Known rows, with every step that occurs:
vate/desof/vofo/kole/dadeleg: [  4.3  -7.7  44.7  12.1   9.5 -35.9  24.0  -8.9  -0.7  -7.6  12.4  -4.4
   6.3  -3.3  -4.6  18.6   6.5   4.9  10.8  28.7  18.7   8.6   3.2]
vofo/notuk: [  2.9 -12.7   3.4  -1.2  -6.8  23.4 -24.9  14.8   2.9   0.9   4.4  11.3
  -6.3  10.4  -5.4   2.8   8.2  -2.5  -5.9 -16.7   8.8   4.2  -1.3]
fimi/kole/vofo/notuk: [ -1.5  -5.5 -10.0  -5.3 -22.5   0.2 -17.5   2.2   8.2   9.0  -9.3   4.5
   1.8 -40.8   8.3  18.8   3.3   2.5   7.9 -44.5  -1.6  -5.7  -7.2]
dadeleg/kole: [  4.8 -20.9  21.2  12.5  -7.6  26.5  -1.9   4.9  -1.7   4.8  17.6  18.4
  -4.3  36.7  -7.5  -9.8 -11.4  11.2  -5.2   7.4   1.2   9.0   4.8]
desof/vofo/notuk/fimi/kole: [ -2.1   3.1   9.7  -5.4  -0.4  16.2  -0.9   5.3 -10.6   2.2 -14.1 -17.4
   1.1 -34.9  -4.1 -19.1   2.3 -20.0   3.0 -24.8 -14.7  13.1  -8.7]
notuk/kole: [  4.2 -10.3   3.7   9.0  -8.4  27.8  -6.8   7.3   4.0   5.0   7.3  19.4
   3.2  29.8   7.9   3.9  -4.7   0.2   8.6   2.6  -0.6   7.7  -0.8]
vate/desof/vofo/notuk: [  7.0 -19.3  15.0  -2.5  24.7  14.6 -10.0   0.5  -5.0 -14.4  10.0 -18.3
 -14.3  -7.5  -7.2   3.8  10.3   3.9   0.2  -2.7  20.4  16.5  -2.4]
desof/vofo/kole: [  0.2 -16.9  32.2   6.7   1.3   2.1  16.1   4.1  -4.6   0.7   0.5  -0.1
   3.6   4.9 -10.2 -11.3   6.6  10.0   1.8  44.5   8.1   7.4   6.6]
fimi/kole/dadeleg/notuk/desof: [ -0.6  14.5 -24.1 -18.0 -14.4 -16.0  -5.2  -5.7   5.5   0.4  -3.9  11.9
   8.2 -20.0  31.3  11.6  -8.9   4.2  -0.6 -26.5 -15.2  -4.8   2.1]
fimi/kole/vofo/notuk/desof: [  3.3   8.0 -26.3 -15.9 -23.2   3.3 -17.9   2.9  10.7   2.8  -1.9 -10.7
   0.1 -45.4  19.9  14.6  -1.0   0.6  -1.2 -17.3  -7.2 -10.6  -5.0]
kole/vofo: [  0.3 -13.1   0.6  11.3 -15.6   6.1 -11.7   5.0  11.3   8.2  11.7  19.5
  -8.4   1.8   3.4  13.6  -7.5   6.7   0.0 -22.0  19.5 -13.3   1.1]
dadeleg/notuk/desof/vofo: [ -0.2  -0.9 -14.6 -18.6  19.6   7.1  -3.9  -3.8  -4.8 -12.9   5.7 -12.1
 -11.7  -7.2  12.8 -13.0 -10.8  17.8 -16.6  27.1   5.3  -3.7   5.9]
kole/desof/vofo/notuk: [ -7.1  -8.9 -18.0  -5.2  12.5  12.7 -18.1   2.2  15.7  -7.2  -0.1  -4.0
  -5.2 -12.1 -16.4   3.4   8.3   2.0 -12.1  -2.4   8.6  -9.3   1.7]
vate/desof: [  9.8 -27.0  19.3  10.2   0.4  17.2 -11.4   3.6  -0.4  -2.0  17.9  17.1
 -14.5  45.5   7.3   7.2  -2.4   1.5   5.3 -27.2  19.0  18.1   0.5]
vate/desof/vofo/notuk/fimi: [  4.0  -2.4  14.9   2.9  26.8   5.5  -0.4  -4.1 -11.0 -14.1  10.9 -24.5
 -17.4  -1.5 -10.4  -5.9   2.8 -13.7   0.4 -11.9  10.3  15.4  -8.3]
dadeleg/notuk/desof/vofo/kole/fimi: [ -0.8  13.6 -35.3 -20.4  22.8 -28.0   6.4  -7.0  -7.8  -9.6  -7.6 -26.0
   1.4  12.4   2.4 -21.1  -1.5  18.9 -15.0  65.2  -8.7 -22.2   5.8]
kole/desof/vofo: [ -6.5 -19.2  -5.2   7.1   6.2  16.1  -6.9   0.7  15.6  -0.8   4.9   9.4
  -6.4  18.1  -8.4   1.1  -1.2   5.0  -7.6  -5.6   9.7  -7.5   6.9]
fimi/kole: [  3.2 -20.2  12.0   3.9 -26.0  26.7 -10.0   9.0  -0.1  14.6  -8.0  23.3
   4.1  14.6  16.0  -3.0  -1.7  -4.0   8.5 -41.1  -7.2  14.5   1.5]
desof/vofo/kole/dadeleg/notuk: [-11.7   6.7  20.1  -2.5  15.1 -42.1  21.2 -11.5  -2.5  -6.6  -6.6   2.6
  10.8 -21.2  -6.0   2.5   4.2  19.8   2.4  35.1   8.2  -9.6   4.6]
desof/vofo/kole/dadeleg/notuk/fimi: [-13.9  26.0  18.9   3.9  19.1 -46.7  29.9 -14.6 -12.0  -5.3  -6.5  -6.8
   6.4 -20.0  -8.2  -4.8  -4.1   2.4   2.9  18.5  -0.8 -10.6   0.7]
fimi/kole/tiloruz: [  6.0  -4.9  -3.1   4.9 -32.3  19.3   6.9   5.4  -7.4  18.4 -19.2  18.8
  11.4   4.7  15.6   0.3   0.7  -1.3  10.0 -40.5  -7.6  22.0   0.1]
vate/desof/vofo/notuk/fimi/kole: [  3.5  -2.4  16.4  -3.7  16.0   4.6   2.0  -7.8 -15.3  -6.1  -4.5 -27.3
  -7.9 -22.3  -0.6  -8.5   5.0 -18.8  12.0 -32.4  -7.4  24.3 -10.2]
desof/vofo/notuk/fimi: [ -3.2   3.1   8.0   0.2  13.9  18.2  -6.2   8.1  -7.3  -5.8   2.4 -16.7
  -7.5 -11.9 -14.9 -14.2   3.1 -13.8  -8.3   1.3  -2.9   3.5  -3.3]
vate/desof/vofo: [  7.6 -31.5  24.9   7.1  17.4  16.6   1.1  -0.9  -4.0  -8.6  18.0  -4.4
 -14.9  18.0   2.1   0.9  -2.6   7.2   3.3   3.7  21.5  18.6   3.5]

Rows:
[ -5.0   9.8  12.3  11.3 -28.0  -5.7   4.8   5.0   1.5  14.4  -3.0  24.1
  11.2  -6.2  10.0   7.6  -7.9 -27.2  10.0 -52.8 -15.9   7.5  -4.8]
notuk/fimi/kole/dadeleg
[  8.5 -19.5  41.8   8.5  13.6  -6.9  17.9  -5.8 -10.3  -7.7   7.7  -9.2
  -4.7  17.7  -5.7  -1.7   7.6   6.8  12.2  31.2  17.3  16.8   5.1]
vate/desof/vofo/kole
[ -2.0  -9.3  -4.2   4.0 -27.9   4.1  -5.8   0.7   8.3  14.0  -2.9  19.0
   2.6 -19.9  15.1  14.3  -7.7   4.0  13.6 -44.4   2.2  -5.6  -0.3]
fimi/kole/vofo
[-15.9  12.0 -27.1  -8.5  15.1 -10.2   0.7 -23.0  -1.6   1.3 -20.7  -3.4
  -3.2 -12.4  -0.9 -16.4 -11.5  -4.7   4.0 -45.7 -15.0  -6.2  -1.5]
dadeleg/notuk/fimi/kole/desof/vofo
[  3.7   8.3  21.6  -1.6  -5.3 -23.1  23.0   3.8   5.3  -4.6  10.6  -8.2
  12.7 -21.1   1.9   9.2   0.4   5.1  -4.6  67.6  -0.1  -8.1   7.6]
notuk/desof/vofo/kole/dadeleg
[  5.3 -15.0   2.3  -7.4   1.6  26.6  -0.9   9.3   2.5  -6.0  12.3  -7.0
  -6.6   0.1  10.8  -9.7  -9.2   3.4 -15.8  36.7   0.6   3.2   5.1]
notuk/desof/vofo
[  9.7  13.6   2.3  -1.4  -9.0  -2.2  30.4  -1.1 -12.5  -0.5  -6.6 -19.6
   8.0  -6.3   3.5 -11.4   4.0   9.5  -6.6  64.7  -4.0   7.7   7.9]
notuk/desof/vofo/kole/tiloruz
[  9.1  -0.8 -14.6 -13.4  -8.3  27.7 -22.8  15.9   6.2  -4.4  10.2  -5.7
  -8.7   6.8   6.6   0.7   2.3  -3.1 -17.1   8.9  -1.7   0.3   2.1]
vofo/notuk/desof
[ -2.9  -4.6  42.6  11.6  -1.9 -26.8  23.1   1.3   2.3   1.0   2.1   3.8
  14.0 -14.8  -8.3   8.3   6.2   4.1   4.5  39.7   8.6  -3.2   5.8]
desof/vofo/kole/dadeleg
[  7.2  -7.8  17.4  -5.1  -0.8  -0.2  15.5   5.0  -2.5  -4.2   5.3 -13.6
   0.0   2.6   1.1 -12.5   4.1   6.5  -8.1  71.9  -2.6   1.4   9.5]
notuk/desof/vofo/kole
[ -3.9 -13.1 -13.0   2.8 -22.7  12.1 -15.9  -1.1  16.2  13.0  -8.3  27.9
   3.6  18.0   6.3   6.9  -0.7  -7.1   8.0 -52.1  -6.9   1.9   4.7]
fimi/kole/desof
[  2.2  -2.9  12.8   8.7 -21.8  16.6  -2.5   3.5  -6.7  15.5  -9.7  16.3
   1.4  14.5   9.1 -13.9  -7.4 -23.6  10.2 -48.9 -16.7  14.6  -3.2]
notuk/fimi/kole
[-12.2  17.2 -32.7  -5.1   0.1 -15.2 -10.6 -19.6   0.7   7.0 -17.7  18.7
  -3.8  12.6   2.3  -5.7  -9.3  -8.9   5.4 -71.4 -15.6  -5.6  -1.9]
dadeleg/notuk/fimi/kole/desof
[  5.2  10.7 -24.2 -10.4 -12.9   7.0 -20.8   5.8  13.2  -3.9  13.7  -9.0
 -10.0 -25.9   7.7  16.3  -5.6   6.0 -14.0   0.3   9.7 -19.1  -2.8]
kole/vofo/notuk/desof
[  4.9   0.8 -22.6  -4.8  30.0   3.4  -9.3  -3.3   0.1 -15.9   8.2 -30.0
  -2.7   8.0  -3.2   6.4   5.0   4.2   2.6  10.6  -0.6   0.3 -10.9]
vate/desof/vofo/notuk/kole/fimi
[ -6.3  13.2  10.5   0.9   0.1 -42.1   8.4  -7.6   0.0   0.6  -3.3  20.9
   8.2   4.7  -1.8  13.1   3.9  14.2   5.7   8.4   6.4  -9.4   5.3]
vofo/kole/dadeleg/notuk
[ -7.3  16.1 -25.8  -2.5 -12.8   5.1 -19.3  -1.8   7.6   6.9 -14.2   8.9
   0.1  -1.6  -6.7  -0.3   3.9 -27.1   2.4 -63.7 -19.1   0.0  -7.6]
vofo/notuk/fimi/kole/desof
[  7.7 -12.5   8.6   5.6  20.1 -22.1  12.4  -3.2  -7.6  -4.5   4.4 -15.4
  -3.0  37.2  -7.6  -2.8   5.3   6.0   2.6  34.9  11.1  -1.4   2.6]
vate/desof/vofo/kole/fimi
[ -4.4  17.3 -11.6   6.6  -3.0  -2.9 -12.7   2.2   4.4   1.6   6.1   0.7
 -12.6 -16.4  -7.6   6.7  -7.9 -11.2  -3.3 -33.4   6.8 -13.3  -7.4]
kole/vofo/notuk/fimi
[  0.8   6.4   2.0  -3.2 -15.4  16.7 -12.4   6.5  -7.1   8.5 -11.8   4.7
  -1.3 -11.9   0.5  -9.1   5.1 -22.6   5.2 -49.5 -17.0  12.2  -9.4]
vofo/notuk/fimi/kole
[ -3.4   5.3   8.7  -0.6   7.4  -3.5   2.6   3.5   8.8  -9.1   4.9 -10.1
  14.1 -47.0  -3.5  17.6   5.1  -0.9   3.1  25.3  -2.7  -5.3  -6.1]
desof/vofo/notuk/kole/dadeleg
[  2.8  23.3 -14.1 -14.1  10.4 -18.4  31.3 -15.6 -19.8  -6.8 -16.4 -20.9
   4.5  -6.6   6.3 -15.2   4.0  23.8  -6.6  58.2  -2.2   1.4   8.2]
dadeleg/notuk/desof/vofo/kole/tiloruz
[ -7.7   2.1  -0.5   1.1   2.7 -16.9  -8.6  -1.4   7.3   0.0   6.6  27.1
   0.3   6.2   6.3  13.9  -6.7  10.1  -3.2 -27.8  10.2  -9.1   3.1]
kole/dadeleg/notuk
[  4.1   0.9 -28.6   5.6  -6.6  11.2 -12.4   9.7   9.1   6.9   4.8  14.6
   5.9  44.1   4.2  -0.9  -9.2  -3.5   0.9   2.3  -9.6 -11.2  -3.0]
notuk/kole/fimi
[  2.5  -3.8  -7.2   6.1  -9.3 -10.9  -0.8  10.9   2.0  10.3  -4.9  13.9
   5.3  53.3  -7.6  -6.6   4.9  -1.1  -3.3  13.2  -1.8 -10.8   4.0]
vofo/kole/fimi
[ -7.6  14.4  12.7  -2.8  -3.4 -11.4   5.0   2.9  -0.3   1.6 -10.0 -12.0
  11.3 -55.7  -1.9   4.1   0.7 -19.9   5.9 -25.0 -17.4   3.5  -9.6]
desof/vofo/notuk/fimi/kole/dadeleg
[-10.8  21.5  -5.9   6.3   4.8 -22.0   0.1  -5.5  -0.7   1.0   2.5  19.3
  -3.3   3.5   3.7   3.0 -15.1  -6.5  -5.0 -38.9   1.0  -8.8  -2.4]
kole/dadeleg/notuk/fimi
[ -3.7  -4.7   0.4  10.9 -12.2 -10.6  -3.2  -2.6  12.9   6.1  -1.9  21.6
   1.8  42.0 -14.6   3.8   8.5   0.9   1.4   0.5   4.9  -8.0   8.7]
vofo/kole/desof
[ -7.2  10.8 -27.8   0.2   6.0 -13.2  -3.4 -14.8   5.7  -1.8   3.1  10.7
  -2.5  -7.7  14.1  11.1 -11.6  23.1   8.7 -15.8   8.1 -20.9  -3.8]
dadeleg/notuk/kole/vofo
[ 10.1  10.1  -5.6   1.2  18.7   9.1  15.0 -10.5 -11.3 -13.9  -2.6 -27.2
   2.0 -15.6   0.0  10.6  12.1   9.0  12.4  14.3   3.4  23.7  -8.8]
vate/desof/vofo/notuk/kole/tiloruz
[ -0.6  -6.4   0.2   3.4   7.0 -11.1   8.4   7.5  -3.5   3.1  -4.5  -6.4
   6.2  23.9 -12.4 -12.3   4.3   4.9  -6.6  41.2  -0.7 -12.8   4.1]
desof/vofo/kole/fimi
[ -9.6   6.7  -6.0   2.7  20.7   6.1  -0.5 -11.5   2.3  -8.7  10.1 -17.8
  -9.8  -3.5 -33.0 -15.8  -6.6  -3.8 -12.6   7.4 -10.8  -6.4  -3.7]
dadeleg/kole/desof/vofo/notuk/fimi
[  6.2   6.5 -14.1  -8.3   4.3  -9.4   9.9   8.4  -2.0  -2.6   0.5 -21.2
   4.0  17.2   0.0 -14.3   0.1   4.4 -15.7  68.6 -10.2 -16.4   4.9]
notuk/desof/vofo/kole/fimi
[  0.2  -0.2   2.8  -4.2  12.2  22.9  -4.5   3.8   0.6  -8.5   2.0 -16.5
   4.0 -22.2  -5.8  -1.8   5.1   1.8   1.0  28.9  -2.0   5.3  -5.9]
desof/vofo/notuk/kole
[  3.1  11.3 -38.7  -4.5   1.0   7.2 -21.9  13.0   7.3   0.9  -0.4  -2.8
   5.3  19.8  -2.2   0.5   5.0  -5.1  -2.8   0.8 -12.2 -11.5  -8.5]
vofo/notuk/kole/fimi
[  8.8   7.1  10.8  13.5 -21.5  -2.1  20.4   3.6 -11.2  11.9 -13.9  18.1
   9.4  26.2  -2.9  -4.4   8.4   4.1   5.6  15.5   3.7  13.7   5.9]
vofo/kole/tiloruz
